Known rows, with every step that occurs
niva > nunezu > buzim > lusit: -36 -33 102 -11 143 60 -239 8 -90 122 94 -131 102 -80 -42 -206 -63 -18 119 -12 24 -82 12 -36 46 -76 65 -299 -60 26 -237 59 -317 50 -41 -118 -329 -25 -127 -138 -21 -2 -20 119 166
kagi > dafaro: -169 -31 -35 24 45 158 54 -49 -49 97 88 5 -22 -82 56 99 39 40 -7 2 78 17 89 216 -22 15 153 -50 73 -49 -31 -2 -107 74 131 -111 -86 -23 -85 -116 27 -33 -26 2 50
mora > sozek: -49 50 -8 -28 11 6 -15 -99 -28 113 -8 185 -19 14 -61 -18 190 -42 -124 61 64 68 -17 110 -105 37 105 -126 -9 3 0 0 1 83 18 9 71 57 -52 -80 50 104 -40 75 59
lusit > buzim > nunezu > mavik > beviza > sigi: 137 -48 -80 17 32 90 -32 21 -74 96 47 -151 53 -105 -12 -247 -69 44 124 389 -143 5 -9 -331 58 -118 84 -153 38 119 -95 19 -90 -32 -18 -100 -142 19 -92 -110 -66 -92 -88 43 -37
lipu > nunezu: 59 -44 -17 -21 83 26 -117 77 -8 -33 -6 -63 -20 -53 -9 -58 11 6 28 229 -10 -5 14 27 -1 -49 97 -36 28 -23 -283 -20 -16 -35 4 4 -75 21 -69 -144 -14 31 -21 -100 8
lipu > beviza > mavik > nunezu > buzim > lusit > kagi: 143 -92 145 44 100 145 -202 90 -56 171 -36 -317 127 -128 -48 -285 -161 34 243 297 -227 -61 -110 -103 27 -156 187 -157 50 159 -230 -98 -68 -29 8 16 -97 -42 -76 -117 -93 26 -72 -111 121
pitaf > mora > lusit > buzim > nunezu: -35 91 -37 -104 35 118 -42 -98 -125 75 66 108 -172 34 -100 -147 168 -5 -68 -103 91 95 -204 -31 -164 36 -27 -113 5 -64 234 139 38 110 -125 -57 82 36 -16 -76 49 -14 -70 58 123
beviza > sigi > nunezu: 182 -48 -47 -37 113 79 -142 -46 -10 29 -111 -164 50 -11 -45 -73 -87 -5 76 359 -137 -71 50 -41 97 -84 44 -3 46 49 -282 -74 34 -60 24 51 -24 30 -64 -132 -15 69 -51 -120 70
nunezu > mora > sozek > buzim > lusit: -133 134 29 121 -20 33 -26 -80 -78 270 -24 57 -20 -33 -68 99 177 -102 -2 -139 -28 -3 -28 -59 -110 -17 198 -310 -76 105 -43 -20 18 79 -10 6 9 -11 -85 -109 31 117 -67 50 118
mavik > nunezu: 16 -22 21 89 -16 21 36 -60 -53 28 88 -57 12 -59 -9 -32 22 48 110 246 -69 22 -69 -38 -27 -30 46 -87 45 41 -158 -75 39 -38 -43 -22 -230 42 -74 -138 -15 14 -32 -23 15
buzim > nunezu > mora > sozek > nudon: 109 113 4 5 24 9 47 -102 -46 186 70 2 19 -35 -38 217 48 -74 16 12 -16 74 -9 -150 -33 -1 166 -249 -96 0 100 65 -76 70 -53 -77 59 7 -123 -116 14 39 -88 125 72
lusit > buzim > nunezu > mora > sozek > niva: -100 76 -23 -22 -4 76 4 -114 -88 224 48 149 -46 -74 -6 -110 136 -49 -36 40 -40 81 -65 -196 -41 -42 164 -227 -34 118 -54 87 -54 67 -32 -162 -111 42 -107 -113 0 42 -78 120 31
lusit > kagi > dafaro: -348 -92 -29 -10 60 213 -13 -3 -73 201 122 11 37 -91 104 111 -8 61 25 -153 115 14 6 284 -49 36 197 -127 123 -5 -32 70 -180 119 180 -219 -89 -11 -91 -89 -31 -101 -60 31 99
mavik > nunezu > mora: -54 35 1 183 -37 25 64 -51 -68 89 51 -154 87 -98 -46 33 -46 33 200 157 -162 -19 -118 -83 -24 -39 75 -161 6 85 -159 -96 42 -75 7 -5 -170 30 -97 -163 -29 8 -53 -86 16
pitaf > mora > lusit > buzim: -152 78 -50 -67 29 121 -62 -89 -110 68 10 163 -153 30 -116 -169 212 -7 -82 -154 98 81 -204 44 -184 46 -31 -115 29 -29 179 109 87 99 -74 -12 72 33 2 -78 60 -5 -56 9 132
niva > nunezu > mavik > beviza: 145 -76 -3 91 34 15 -56 -22 -42 -15 144 -230 213 -118 -53 -35 -197 39 277 384 -41 -140 -24 -111 -2 -100 123 -175 6 71 -213 72 -199 -32 -49 -50 -161 5 -123 -129 -23 -62 -51 15 -25
kagi > lusit > buzim > nunezu > mora: -275 9 -45 42 -14 177 53 12 -139 207 110 11 12 -79 50 -89 14 29 -26 4 -48 -20 -77 -107 52 -3 100 -185 40 53 -81 -17 -91 37 91 -216 -201 -12 -98 -135 -43 -117 -20 70 -2
kagi > lusit > buzim > nunezu: -215 -28 -25 -21 -7 176 35 12 -135 168 135 66 -42 -56 74 -135 54 38 -87 68 11 8 -47 -70 53 -3 73 -135 67 24 -81 -2 -95 64 61 -226 -245 -6 -83 -115 -36 -113 -9 104 -3
lusit > buzim > nunezu > mora > sozek > nudon: -91 55 -67 -11 16 38 -3 -54 -75 237 21 144 -9 -48 -18 -95 163 -66 -57 12 -20 99 -50 -203 1 -7 141 -270 -50 101 28 56 -75 45 -20 -130 -99 9 -107 -109 -1 -25 -69 142 54
sigi > nunezu > buzim: 39 -22 29 -53 171 52 -217 -32 -48 36 -74 -112 41 -17 -59 -87 -68 -5 111 231 -89 -18 -80 39 98 -109 120 -133 -4 74 -428 -43 -34 -45 46 7 -122 45 -99 -165 3 93 -28 -32 127
mavik > beviza > sigi > nunezu > buzim > lusit: 141 -27 64 -13 31 76 -229 -37 -75 131 -44 -273 124 -35 -43 -302 -114 38 273 534 -238 -62 -8 -209 107 -140 33 -115 36 151 -325 -105 12 -57 -22 104 -163 9 -70 -144 -82 19 -90 -109 129
mavik > beviza > lipu: 170 -47 -10 -21 -75 50 -37 -85 -29 33 15 -160 81 -56 -31 -107 -48 53 217 520 -132 -6 70 -133 6 -76 41 -55 69 106 -86 -87 78 -40 30 75 -145 1 -61 -135 -60 -59 -105 -135 -20
mora > lusit > buzim: -155 9 18 -33 90 159 -104 -61 -88 133 47 141 -95 -4 -27 -282 151 -22 -123 -100 14 96 -243 52 -117 -20 -25 -143 30 39 -68 49 -11 53 39 -104 -170 -19 -33 -66 20 -18 -17 5 87
niva > sozek > buzim > nunezu > mora > lusit > kagi > dafaro: -279 7 172 55 43 172 27 -146 -125 328 174 65 46 -34 3 51 99 -69 44 -63 28 -19 -77 51 -37 -29 229 -350 -54 164 21 55 -91 97 21 -195 -129 -40 -159 -95 20 -4 -60 184 116
sozek > niva > lusit > kagi: -287 -3 190 -51 -43 153 -138 -146 -94 191 143 123 -51 -43 69 84 66 -17 19 -171 134 -21 -54 -73 -116 -37 141 -288 55 98 -214 165 -77 168 -37 -202 -329 -57 -145 -81 -14 72 -105 127 152
sozek > niva > nunezu > mora > lusit > buzim: -164 73 81 11 21 120 -103 -196 -74 175 105 153 18 -89 -14 -56 27 -65 111 -40 8 -31 -168 -49 -135 -82 138 -262 -23 151 -281 159 -82 74 -63 -169 -270 3 -119 -118 37 91 -61 39 89
niva > sozek: -207 -63 100 -19 28 65 14 -97 -39 84 50 40 71 -37 -54 -39 162 -39 -104 77 19 -28 73 -12 52 -6 69 -199 -35 70 25 -9 -68 18 58 -55 -153 -2 -133 -132 22 -1 -15 116 59
lipu > beviza > sigi: 238 -31 11 -32 106 130 -102 56 29 -5 -119 -158 61 -107 -66 -198 -117 -11 42 293 -119 -46 109 -92 23 -101 59 -33 51 68 -118 -97 -3 -30 56 96 20 7 -51 -135 -50 23 -40 -173 31
sokipaf > buzim > lusit > kagi > dafaro: -228 -73 25 69 141 188 -149 0 -36 254 148 -41 -117 -82 122 148 138 -14 -7 -157 13 -70 -38 -72 -53 -36 224 -133 20 -62 97 2 -279 105 122 -233 -328 -50 -70 -98 -79 -18 -53 189 204
lipu > nunezu > mora > sozek: -41 61 -31 71 48 -17 -92 48 -27 111 -66 -40 75 -52 -74 -54 14 -37 75 178 -97 -10 -67 25 -54 -21 168 -132 -33 46 -242 -40 7 -46 36 61 101 46 -77 -145 -8 86 -46 -117 19
pitaf > mora > lusit: -39 105 -10 -68 38 104 -44 -121 -88 9 36 83 -143 47 -124 23 152 -5 -42 -156 115 62 -182 86 -201 47 -25 -94 11 -91 208 105 88 110 -88 28 138 27 -5 -83 72 37 -64 -7 143
buzim > nunezu: 221 0 3 -87 66 73 43 -60 -42 16 154 -108 -70 -55 24 130 -16 4 -31 101 37 41 60 -115 17 -37 65 -94 -21 -108 55 60 -127 56 -57 -140 -101 -2 -107 -119 -9 -8 -52 100 24
mora > sozek > buzim: -37 77 24 9 -13 -5 -23 -143 -40 137 -8 305 -115 32 -52 47 284 -88 -105 35 110 80 3 92 -154 2 190 -203 -17 89 -92 -15 97 113 -61 10 26 51 -62 -76 85 157 -48 112 64
pitaf > mora: -29 58 -88 -62 -6 50 8 -93 -57 -51 4 43 -124 -6 -104 119 164 14 -36 -74 128 30 15 7 -113 47 29 -72 26 -87 198 73 63 84 -77 30 113 58 -34 -125 59 16 -67 10 100
sokipaf > buzim > lusit: -11 -28 29 56 133 96 -152 -27 -1 120 92 -53 -171 -53 49 125 191 -52 -67 -68 -24 -62 -12 -241 -38 -66 130 -100 -41 -81 92 -51 -189 51 29 -125 -338 -43 -61 -121 -48 52 -29 176 170
kagi > lusit > buzim > nunezu > mavik > beviza > lipu: -73 -49 -42 47 -54 157 0 32 -132 190 103 -112 88 -80 34 -196 -96 74 141 411 -142 -45 -43 -217 68 -65 132 -148 86 129 -145 -40 -50 3 75 -150 -221 -14 -83 -119 -86 -155 -63 32 -63

Rows
-194 13 181 22 31 126 -3 -147 -108 265 146 66 28 -20 -30 37 122 -91 14 -72 7 -12 -101 -46 -37 -54 180 -378 -79 170 9 64 -53 74 -30 -167 -147 -30 -157 -99 15 19 -63 185 107 -> niva > sozek > buzim > nunezu > mora > lusit > kagi
-97 20 109 -13 128 109 -244 41 -95 147 -4 -108 -26 -68 -36 -143 47 -12 32 -149 -31 24 12 -77 30 -82 54 -303 -42 26 -202 -21 -174 62 32 -53 -267 -34 -91 -132 -30 33 -43 86 199 -> nunezu > buzim > lusit
131 110 68 40 46 98 12 -124 -81 140 125 9 -141 -31 -16 180 55 -74 54 -79 12 44 -75 -101 -111 -85 154 -262 -63 51 -72 32 24 72 -109 -112 -101 -29 -104 -110 40 75 -69 68 66 -> sozek > buzim > nunezu > mora > lusit
135 4 75 35 -5 71 -107 -177 -22 50 100 -50 120 -112 -21 31 -128 -2 310 386 -63 -102 7 -180 -69 -149 178 -199 27 171 -352 118 -66 29 -108 -63 -221 27 -124 -124 1 91 -98 18 23 -> sozek > niva > nunezu > mavik > beviza > sigi
-216 75 -23 85 61 146 -44 -47 -90 188 -8 -5 9 -62 -65 -128 45 -36 -1 -196 -87 38 -238 -22 -100 -30 33 -230 -21 86 -71 11 -16 1 111 -68 -72 -25 -67 -111 5 -11 -42 -73 86 -> nunezu > mora > lusit > buzim
63 -100 133 69 103 183 -172 87 -71 227 -6 -324 141 -139 -18 -272 -184 52 272 298 -214 -63 -91 -6 28 -136 230 -138 71 150 -211 -95 -111 -14 60 -19 -93 -54 -81 -113 -86 7 -71 -116 123 -> lipu > beviza > mavik > nunezu > buzim > lusit > kagi > dafaro
264 -65 111 57 94 89 -119 25 -11 24 -79 -269 106 -123 -101 -250 -154 31 236 427 -230 -26 -77 -76 29 -161 146 -94 42 149 -259 -154 17 -94 1 90 -47 -7 -76 -142 -36 64 -55 -159 41 -> lipu > beviza > mavik > nunezu > buzim
190 -65 -11 -12 -54 21 -94 -8 -22 19 -10 -201 94 -59 -31 -195 -88 53 274 673 -176 -33 56 -144 24 -97 80 -26 71 113 -241 -101 87 -85 13 109 -124 14 -58 -150 -79 -43 -100 -206 -40 -> mavik > beviza > lipu > nunezu
-55 80 86 -51 -7 8 -67 -222 -36 151 71 304 2 -11 -36 -4 162 -75 -14 122 107 23 -29 80 -150 -10 189 -191 -29 80 -166 124 -37 132 -109 -66 -73 72 -94 -81 73 185 -58 135 75 -> mora > sozek > niva > nunezu
64 150 -34 -65 -48 -15 20 -170 -85 89 28 233 -178 60 -124 119 278 -58 -43 -3 166 82 -8 2 -191 50 152 -159 -33 -25 226 89 129 154 -209 30 230 93 -34 -85 99 126 -94 143 104 -> pitaf > mora > sozek > buzim > nunezu
-186 -62 55 -40 54 163 -155 77 -100 243 113 -117 -26 -57 81 11 76 -5 -65 -230 60 -31 3 -37 -19 -3 106 -205 34 -34 2 92 -203 145 38 -173 -231 -73 -77 -78 -84 -56 -58 89 185 -> buzim > lusit > kagi
288 -81 49 -26 100 121 -66 21 28 -15 -81 -222 45 -107 -72 -82 -90 -2 63 293 -128 -46 14 -49 11 -120 147 -17 44 66 -99 -76 0 -35 33 65 56 -42 -62 -124 -13 57 -47 -165 27 -> lipu > beviza > mavik
122 102 -5 8 31 29 78 -86 -59 154 87 -83 29 -53 -45 139 -5 -37 16 52 -38 38 -31 -115 -29 -13 143 -194 -84 -32 85 42 -103 45 -19 -80 77 25 -112 -120 -5 49 -78 80 44 -> buzim > nunezu > mora > sozek
-36 10 82 100 49 31 -94 -48 -78 53 35 -67 52 -77 -59 -154 -26 54 210 206 -119 61 -116 -20 1 -81 47 -218 17 108 -304 -117 -8 -60 -7 -9 -271 60 -91 -156 -19 40 -44 3 75 -> mavik > nunezu > buzim
150 -5 18 -2 52 140 -92 -31 -105 178 88 -110 12 -35 -40 -324 -61 13 123 314 -145 51 -216 -180 -70 -101 36 -158 19 100 -81 55 -35 8 1 -82 -137 -29 -52 -64 -49 -65 -86 -11 11 -> mora > lusit > buzim > nunezu > mavik > beviza > lipu
129 -25 -2 -4 -49 75 -39 -91 -28 10 5 -140 86 -59 -33 -140 -49 57 179 451 -134 -9 59 -145 13 -77 -10 -58 74 102 -112 -97 63 -41 4 82 -107 20 -58 -130 -44 -32 -91 -123 27 -> mavik > beviza > sigi
-38 -25 153 -22 12 58 32 -164 -68 123 136 94 -35 -21 -29 55 202 -83 -64 117 56 -10 96 -101 33 -56 159 -273 -74 115 -8 10 -34 59 -89 -114 -200 -10 -157 -124 38 44 -38 218 47 -> niva > sozek > buzim > nunezu
34 -93 123 89 58 100 -162 -37 -99 199 26 -279 92 -71 -31 -133 -55 57 276 172 -198 -19 -146 -47 26 -117 127 -212 40 132 -237 -84 -65 -31 -13 -67 -193 -36 -88 -103 -42 39 -97 -8 141 -> beviza > mavik > nunezu > buzim > lusit > kagi
-326 93 17 131 -9 112 -20 -53 -108 390 27 67 25 -55 -5 117 127 -70 51 -213 9 -15 -52 89 -124 12 290 -320 -24 123 -25 10 -59 129 73 -87 20 -20 -94 -90 8 60 -81 63 149 -> nunezu > mora > sozek > buzim > lusit > kagi > dafaro
-147 -68 33 44 149 148 -190 8 -20 201 122 -44 -130 -66 88 115 161 -33 -37 -152 -9 -65 -58 -173 -52 -52 167 -148 -4 -57 94 -7 -235 86 71 -205 -336 -39 -65 -101 -83 5 -48 185 199 -> sokipaf > buzim > lusit > kagi
-51 8 122 98 46 47 -151 1 -114 162 60 -153 31 -69 -32 -216 2 37 191 133 -132 21 -100 -121 26 -86 55 -251 -8 83 -274 -99 -69 -15 -41 -28 -360 11 -88 -145 -56 32 -43 46 139 -> mavik > nunezu > buzim > lusit
100 136 43 -7 2 47 59 -160 -59 184 102 8 -6 -61 -26 190 14 -53 46 55 -33 46 -31 -152 -71 -39 185 -215 -84 12 -2 89 -63 88 -70 -104 36 32 -123 -118 10 115 -98 98 53 -> buzim > nunezu > mora > sozek > niva
-100 -38 -33 62 -32 174 1 37 -131 175 100 -99 89 -81 34 -224 -93 76 121 353 -145 -43 -45 -222 74 -66 94 -149 86 127 -155 -42 -61 4 55 -145 -194 1 -82 -114 -83 -139 -54 39 -39 -> kagi > lusit > buzim > nunezu > mavik > beviza > sigi
14 -54 43 -37 162 142 -328 36 -70 206 -111 -230 107 -22 -27 -214 -130 0 167 183 -171 -73 -6 -57 116 -113 83 -170 33 110 -380 -45 -94 -16 60 -16 -128 15 -79 -123 -73 46 -76 -57 195 -> beviza > sigi > nunezu > buzim > lusit > kagi
81 27 75 143 -57 35 17 -200 -47 174 -13 -102 89 -58 -82 63 21 2 257 289 -219 -6 -158 -64 -84 -92 201 -150 7 172 -195 -78 128 -48 -58 15 -12 12 -90 -110 31 170 -110 -70 41 -> beviza > mavik > nunezu > mora > sozek > niva
-223 144 93 79 -58 45 -31 -172 -76 247 7 102 51 -39 -69 88 101 -75 30 -111 -17 -13 -84 -82 -133 -7 173 -317 -59 125 -107 47 9 89 11 -27 -20 -8 -124 -109 28 151 -93 48 116 -> nunezu > mora > sozek > niva > lusit
149 -24 -29 46 -59 23 -80 -2 -31 62 -37 -261 146 -83 -54 -149 -136 46 327 608 -230 -54 26 -166 26 -100 104 -71 43 144 -234 -113 90 -113 44 120 -81 6 -71 -169 -85 -43 -111 -243 -35 -> mavik > beviza > lipu > nunezu > mora
233 -55 -48 114 -20 50 -46 4 -23 14 1 -312 152 -105 -68 8 -173 59 309 523 -184 -73 33 -216 -11 -132 140 -135 55 125 -173 -35 6 -61 65 68 -54 -1 -82 -124 -60 -59 -105 -100 -61 -> nunezu > mavik > beviza > lipu
139 -46 -4 -19 107 45 -255 73 -12 52 -136 -173 61 -60 -77 -225 -108 6 205 379 -156 -8 94 -22 49 -109 108 -124 15 92 -377 -103 -7 -83 77 60 -123 24 -71 -157 -53 28 -79 -156 17 -> beviza > lipu > nunezu > buzim
-163 59 18 183 -9 76 9 -60 -111 194 56 -61 59 -67 -53 -187 -7 18 167 92 -180 28 -302 -61 -85 -42 27 -200 8 138 -171 -61 59 -67 12 -38 -195 19 -68 -128 -24 1 -46 -86 47 -> mavik > nunezu > mora > lusit > buzim
163 -34 69 103 67 126 -67 16 -41 131 -68 -232 108 -116 -97 -327 -126 7 198 340 -280 -39 -236 -107 -32 -138 126 -91 38 188 -167 -115 63 -100 18 57 -15 -32 -53 -117 -43 41 -56 -215 24 -> lipu > beviza > mavik > nunezu > mora > lusit > buzim
-295 -66 45 -7 52 215 -119 75 -119 319 149 -112 -11 -78 121 26 53 22 -29 -213 77 -42 37 83 -18 23 170 -181 63 -44 20 91 -252 174 99 -214 -227 -86 -83 -73 -73 -89 -58 88 188 -> buzim > lusit > kagi > dafaro
173 -53 -23 92 45 4 -116 118 -18 -40 18 -251 111 -98 -40 -76 -146 52 259 526 -148 -69 -42 -140 -6 -118 172 -71 48 68 -364 -18 -8 -87 -5 70 -30 21 -84 -146 -54 -13 -57 -131 -56 -> lipu > nunezu > mavik > beviza
124 16 -13 50 -79 -35 -112 -45 -22 157 -67 -71 156 -30 -73 -131 -18 -14 299 614 -197 10 9 -164 -19 -60 164 -149 17 195 -199 -86 137 -68 5 154 -16 11 -68 -141 -54 -12 -122 -157 -2 -> mavik > beviza > lipu > nunezu > mora > sozek > nudon
342 -13 2 21 29 48 50 -28 -52 5 168 -302 64 -97 -9 102 -172 51 203 387 -92 -17 -12 -279 16 -115 136 -138 -5 -7 -41 66 -122 6 -60 -73 -56 5 -117 -120 -51 -48 -92 65 -33 -> buzim > nunezu > mavik > beviza
127 -15 66 164 18 79 -2 -120 -62 130 21 -269 96 -57 -90 -21 -77 30 258 214 -251 -27 -251 -39 -58 -95 80 -117 13 109 -137 -101 80 -91 -9 6 -35 -40 -72 -108 12 74 -80 -137 59 -> beviza > mavik > nunezu > mora > lusit
-1 20 39 -76 102 156 -71 -55 -103 148 118 79 -111 -6 -5 -251 90 -22 -111 -35 6 106 -237 -43 -89 -33 -17 -144 0 -3 -14 89 -72 67 -16 -160 -155 -23 -50 -64 4 -35 -34 65 81 -> mora > lusit > buzim > nunezu
